Known rows, with every way that one mark hangs from another:
[z379 [z152 [z916 [z906 z33 z412 z537]]]]: [-11 -19 -17  25   3  -5  12 -13 -20 -18  -7   0   1  27  36  -2   2  -7
 -34   5  25]
[z906 z33 z412]: [-15   6 -18 -26  -8   1 -10 -12   7  -1 -25   9  33  -5  -7  -6 -14  18
  10   4  -2]
[z152 [z916 [z906 z33 [z412 [z109 z28]] z537]]]: [ 51 -24  15   9  22  12   8  46 -22 -13  40   6  -5   1  26  31 -11 -21
 -33   0  41]
[z906 z33]: [-14   7 -24 -36  -4  16 -42 -38  23  32 -54 -10  47   5 -21 -10   5  -1
  15   9 -17]
[z152 [z916 z906]]: [ 36  -1 -29   7  19  19 -21 -41   0  29 -60 -43  27   9 -18  12  15 -29
   8   3  12]
[z109 z28]: [ 31 -12 -25   5  11  12 -35 -28  46  56 -34 -15  28 -18   3 -17  10 -11
  -1  16  -1]
[z379 [z152 [z916 z906]]]: [ 22  -5 -46  14  -1  12 -33 -65   0  30 -72 -45  28  30   6  -1  42 -36
  22  22  -6]
[z906 [z412 z109] z537 z916]: [  0  -9  -7 -25 -23  15   2  52 -27 -15  36   2  -4  37 -45 -21  -4  22
  12   6   8]
[z152 [z916 [z906 z33 z412 z537]]]: [  3 -15  -1  15  24   0  24  10 -19 -20   6   0   1   7  11  12 -25  -1
 -50 -17  43]
[z906 z33 [z412 [z109 z28]] z537 z916]: [  9 -26  12 -15 -15  19   1  62  -7  11  47  17  -9  32   0  -3  -8  13
 -30  -1  10]
[z379 [z152 [z916 [z906 z412 [z537 z109]]]]]: [-31  -2 -26  35  16 -14  21  -5 -18 -15   8  -8 -19   9  14   1  21   9
 -11  30   4]
[z109 [z28 z87] z33]: [ 19  25  17  23  -1  16 -19 -31  52  47  30 -16   6 -66  41  12 -13 -22
   0   4 -11]
[z28 z87]: [ -5  25 -16  -3  -6  -1 -10 -49  21  29 -10 -30  39 -26 -44 -14 -18   3
  28  -5 -20]
[z87 z28]: [ 31 -24 -43 -26 -13  22 -23 -27  -1  37 -36 -31  62  34 -27 -16   7 -15
   5  -3 -19]
[z412 [z109 z28]]: [ 51  -6 -19 -26  -3  24 -55  -4  21  36 -16 -14  35 -11 -18  -2  23 -24
  47  32 -13]
[z916 z906]: [ 30   9 -33 -17   6 -15 -12 -44  10  20 -68 -26  32  -8 -27 -11   0 -14
  21  14   1]
[z906 z33 [z412 z109] [z916 z152]]: [-11   6  16 -51 -45  12 -16  23 -38 -28 -15   9  10  53 -49   3  14  12
  62 -25 -34]
[z379 [z152 [z916 [z906 z33 z412]]]]: [  3  -3 -29  10  -7   1  -5 -38 -18  -3 -47 -14  20  30  32  14  17 -18
   7  11   2]
[z916 z152]: [ -3   3 -11 -17  -7  -3 -34 -42  13  -1 -56  -4  27   1 -43 -28  19  -2
  51 -13 -24]
[z379 z152]: [ -8   0 -50 -10 -20   4 -50 -61  24  30 -61 -19  40  15  -8 -38  38 -10
  44  36 -27]
[z109 z28 z33]: [ 26   7  -2   4   3  30 -45 -23  56  49  -9  -4   8 -45  53   5  13 -28
  -2  23   0]

Rows:
[  8  -9   4  -1  12 -38  10 -23  -5 -30 -32   4  -2  -6 -34 -34  -7  -3
   3 -19  12] => [z916 z152 [z906 z537]]
[  9  -1  25 -35  -9 -35  18  30 -44 -80  13  33  -4   0 -28  -2 -20   1
  34 -13   8] => [z916 z152 [z906 z33 [z412 z109] z537]]
[ 16 -10  50   2 -25  19  -2  63  -6 -27  73  32 -51   1  27  -1   6  -7
   7 -15   5] => [z906 [z412 [z109 z28 z33]] z537 [z916 z152]]
[ 75   9   9  30   8   2  20  11 -23   1  45 -29   8 -28   1  42 -23 -28
  22  -7  12] => [z152 [z916 [z906 [z412 [z109 [z28 z87]]]]]]
[-23  19   8  15  34  29  -8  -1  12   8  13 -15 -27 -26  23  33  18 -18
 -23  22   9] => [z152 [z916 [z906 [z537 [z109 z33]]]]]
[  7  -7   8   9   9 -54  40   3 -20 -61  -1  22 -15 -15 -18 -30 -29  15
  -1 -26  27] => [z916 z152 [z906 z412 z537]]
[-36  30  34   4  11 -38  35  18  -7 -62  31  35 -51 -47  21   7 -11  14
  10   1   0] => [z916 z152 [z906 z412 [z537 [z109 z33]]]]
[-23  -5  30  15  27 -52  46  21   3 -24  16  39 -35 -25  16   2 -16  24
 -32 -14   3] => [z916 z152 [z906 z33 z412 [z537 [z109 z28]]]]
[-31   0  10 -21 -31  -1   4  -3 -14 -10 -34  10   2  47 -27 -13   1  24
  14 -40 -24] => [z906 z33 z412 [z916 z152]]
[-13  25  -1   1  13  28 -40 -13  58  55   1  -1  -8 -50  40  19  29 -10
  10  42 -27] => [z537 [z109 z28 z33]]
[-32  -2   5 -31 -27  15 -27 -30   3  24 -63 -10  17  56 -43 -17  23   7
  17 -34 -37] => [z906 z33 [z916 z152]]
[ 10  24   4 -39 -44  42 -27  33 -15  -8  22  -3  -7  13   2  18  13  -8
  52  18 -14] => [z906 [z412 [z109 z33]] z916]
[  6 -21 -33  29  11   4 -15 -38  -3  11 -32 -29   9  25   9 -19  27 -27
 -17  17  16] => [z379 [z152 [z916 [z906 z537]]]]
[ 56  10  20  15   6   8  18  12 -25   4  40 -18  13 -21  11  56 -26 -25
   6 -13   6] => [z152 [z916 [z906 z33 [z412 [z109 [z28 z87]]]]]]
[ 30  25  32   4 -35  29   4  33   4  17  75  -9 -18 -24  25  31 -16 -12
  21  -1 -15] => [z906 [z412 [z109 [z28 z87] z33]] z916]
[-14  12  38  50  24 -70  76  12  -2 -29  64  18 -43 -55  -4  -1 -41  28
 -19 -25  -2] => [z916 z152 [z906 z412 [z537 [z109 [z28 z87]]]]]
[-16  -3   5  13  33 -36  41  26  14   6  21  25 -21 -31  28   6 -24  24
 -55  16  16] => [z916 [z906 z33 z412 [z537 [z109 z28]]]]
[-39 -14  -2 -10 -14   8  17  25  -3   5  13  11  -3  39 -13 -24 -19  35
 -50 -17  13] => [z906 z33 z412 z537 z916]
[-57 -15  32  14   2 -13  30  40   7   9  31  32 -42  25  -1  -9   1  44
 -45 -27 -17] => [z906 z33 z412 [z537 [z109 z28]] [z916 z152]]
[-41  -9   3  10  24  -9  16  33  30  16  40  33 -12 -25  23  -3 -15  36
 -50  17   4] => [z906 z33 z412 [z537 [z109 z28]]]
[-10 -14   9  36  45  -2  33  29   5  13  31   7 -23 -12  37  31 -10  10
 -68   2  26] => [z152 [z916 [z906 z33 z412 [z537 [z109 z28]]]]]
[-70  19  35   3 -14   3  20  36  -2 -28  45  30 -59   3   3  -4   8  35
  -6 -15 -19] => [z906 z412 [z537 [z109 z33]] [z916 z152]]
[-45 -17  21  -6 -20  -8  22  22 -16 -26   7  24 -17  45 -26 -28 -13  35
 -25 -47   1] => [z906 z33 z412 z537 [z916 z152]]
[-38  15  -3  32  10   5  11   2  -7 -23  33   2 -41 -16  64  22  22  -7
 -11  38   5] => [z379 [z152 [z916 [z906 z412 [z537 [z109 z33]]]]]]
[ 40 -10  -5   1  13   8   8  36 -41 -44  29  -9   1   2 -21  14  -8 -15
  10   7  37] => [z152 [z916 [z906 [z412 z109] z537]]]
[  4   9   2 -29  -4 -24 -12 -48  -4  -9 -78  -2  24   6 -26  -4   4 -13
  32 -21 -18] => [z916 z152 [z906 z33]]
